Known rows, with every step that occurs:
A-Q-K-P: [-11  -1   0   4 -12 -10  37  16  30 -12   6 -27 -16  13 -14 -18  21  10
 -10 -14  -4 -35 -11]
Q-A-X-N-P: [ 11  47  -7   8  -4  -1  36  18  43 -10  12 -13 -18  25  -8 -27  -6   8
 -20  20  -6 -27  -6]
A-X-N-Q-K: [ 18  26  -8  20  -1 -18  33   8  34 -17  -1 -10 -14  28 -13 -32  28  -6
   0  20  -7 -19  -6]
X-A-Q-K-P-N: [-10  17  -1  12 -10 -20  25  13  36  -8   7   0 -14  -4 -21 -25  26   3
  -1  24  -5 -35 -24]
A-Q-K-P-N: [-11  -6   2  -1 -16 -10  34  15  32  -9   6 -18  -2   7 -16 -22  19  12
  -9 -15  -3 -31 -23]
U-N-X-A-Q-K: [-17  32  -6  27  -1   8  19  -8  42 -13   6  -7 -39  10  25  -9  31   5
   6  17 -15 -18 -32]
X-A-Q-K-P-N-U: [ -9 -14  -2  16  -7 -20  22   8  35  -6  -7  -1 -14   8 -18 -24  25   3
  -7  23  -6 -22 -20]
Q-K-P-N-U: [ -7  10  -4 -10 -18 -12   3  24  35   1  -9 -20 -13   3  -5 -34  18   7
 -16  -6  12   2 -27]
X-N-P: [ -9  61  -5  13  -5 -41   9  19  54 -17  11 -12 -10   6 -29 -44  12  -6
   1  28   0 -13  -6]
N-X-A: [-22  73 -11  28  -5 -34   5  -8  46 -14   4 -10 -43   1  -8 -15  25  -6
  -3  24  -1  -6   0]
X-N-U: [-12  11  -6  16  -6 -34   4   3  38 -18   3 -10  -9  29 -20 -34  24  -8
 -11  29   0 -13  -4]
K-Q: [-11  49  -7  -4 -15 -28  20  21  40 -14  17 -27 -22  48 -19 -30  13   7
 -33   6   6 -20 -10]
K-P: [ -8  59  -8  -4 -18 -30  19  27  33 -11   8 -31 -29   1 -15 -30  17   8
 -32   5  15 -23  -9]
X-A-Q-K-P: [ -9  21  -3  18  -7 -20  29  13  35 -12   8 -10 -28   2 -19 -21  28   2
  -1  25  -6 -40 -12]
K-P-N-X: [-14  59  -7  -9 -19 -29  12  18  37  -5  -7 -18  -8  -7  -9 -31  14   9
 -37   5  16   1 -25]
X-A-Q: [-15  26  -3  32  -7 -32  27  -2  39 -20  21  -3 -32   8 -30 -15  27   1
   6  21 -11 -45  -4]
K-P-N-Q-A-X: [  7   7  -8 -11 -15 -11  30  29  33  -1 -13 -17  -6  14  -3 -39   6  16
 -41   5  10  -2 -25]
A-Q-N-U: [-17 -39   0  22  -7   2  31  -8  35 -12   3 -21 -21  30  -5 -12  19  21
  -6 -13 -12 -26 -21]
K-P-N: [ -9  52  -5 -12 -23 -30  13  26  36  -7   6 -16  -8  -8 -19 -37  14  10
 -32   3  17 -14 -28]
U-N: [-13  47  -5  16 -13  -1  11   4  42 -19  28 -13 -42  11  11 -19  24  10
   1  -2  -5 -27 -31]
U-N-X: [-19  55  -8  20  -9  -1  10  -6  43 -17  12 -16 -42  12  23 -12  24   7
  -5   1  -6  -8 -28]
A-X: [ 13  67 -10  24 -10 -23  38  -2  35 -21  18 -16 -36  15 -21 -12  19   4
  -7  -6  -4 -34   0]

Rows:
[  9  15  -7  10  -4   4  32   8  33 -11   7 -11 -17  39  -3 -22   2   7
 -28  21  -6 -26  -4]
Q-A-X-N-U
[-14   1   1  20  -6  -4  35   5  47 -11   9 -23 -21  11 -12 -20  10  22
   4 -14 -12 -27 -23]
A-Q-N-P
[-23  54  -5   8 -18 -30   1  -5  47 -11   8  -4 -11  -1 -13 -24  14   4
  -6 -10   5   5 -23]
P-N-X
[-15  22  -1  28  -5 -10  26   0  40 -15  20  -4 -32   4 -16 -17  27  10
   8  25 -11 -45 -23]
X-A-Q-N
[-11  31  -6 -15 -14  -4  24  30  39  -6  19 -27 -21  58  -5 -31  -4  15
 -45   9   5 -23 -12]
K-Q-A
[ -8  47  -5  -7 -16 -13  11  30  35  -5   6 -30 -29  -1  -5 -30  21   5
 -10  -4  12 -17 -16]
Q-K-P
[-11  -4  -8  19  -8  -2  10   6  43 -15   8 -17 -41  27  18 -28  27  10
   4  -4  -6  -4 -28]
U-N-Q
[ -7  11  -7 -10 -19 -30  13  28  37  -4 -11 -19  -7   5 -13 -44  16  10
 -30   1  15   3 -25]
K-P-N-Q
[-22  36  -3  19 -12 -30  12 -10  45 -12   4   6  -8  -2 -19 -20  19   2
  -3  10  -5  -8 -23]
P-N-X-A-Q
[ -8  48  -8  18  -8  -8  12  11  56 -13  14 -18 -42   7   9 -26  11  12
   5  -3  -6  -8 -29]
U-N-P
[-12 -20  -7  13  -8 -18   3  15  43  -7  -4 -25 -34  25  -3 -35  25   3
  16 -18   2   9  -5]
N-Q-K
[-13  34  -7  18  -2   8  23   2  38 -10  -3 -12 -35   6  27 -13  30   7
 -11  25 -10 -17 -35]
U-N-X-A-Q-K-P
[ -5  -9  -8   5  -8   9  11  21  38  -7  -5 -24 -36  21  29 -33  28  11
  -3   0   0   0 -36]
U-N-Q-K-P
[ 12  43  -8  -9  -4  -5  41  33  43  -6   5 -21  -7  60 -10 -36  -8  11
 -49  30  -2 -20 -11]
K-Q-A-X-N-P
[-11  52  -5  -6 -13 -15   4  23  39   1  -6 -12 -17 -13  -2 -32  22   2
 -11  15  11  -1 -29]
Q-K-P-N-X-A
[-14  19  -2  27  -5 -20  24   3  39 -15  18  -4 -32   5 -21 -16  29  -1
  16  17 -11 -41  -9]
X-A-Q-K
[-15  -4  -4  10 -19 -29  -3  -2  42  -9   2  -4 -10  16 -21 -29  13   7
  -8 -13   4   6 -21]
P-N-U
[-23  57  -6  14  -8   4   6  -1  45  -7   8 -23 -36   2  14 -18  20  15
  -3  -2   2  -5 -30]
Q-N-X
[-10 -37   1   3 -13 -10  31  10  30  -7  -8 -19  -2  19 -13 -21  18  12
 -15 -15  -4 -17 -20]
A-Q-K-P-N-U
[ 15  72  -7  21  -6 -26  37   2  34 -24  17  -7 -15  17 -25 -23  24  -5
  -9  25  -6 -40  -5]
A-X-N
[-22  37  -6  29  -2 -22  18 -10  41 -12  -2 -10 -33   7  -5  -9  27  -3
   4  15  -9 -13  -3]
N-X-A-Q-K
[ -1 -13  -5   5 -13  -8  18  11  42  -5   1  -4  -8  24  -8 -35   4  13
 -10 -11   0   2 -23]
P-N-Q-A-X
[  7  40  -8  -8 -11   0  41  24  35  -8  14 -25 -21  62  -5 -24  -3  15
 -50  11   0 -28 -10]
K-Q-A-X
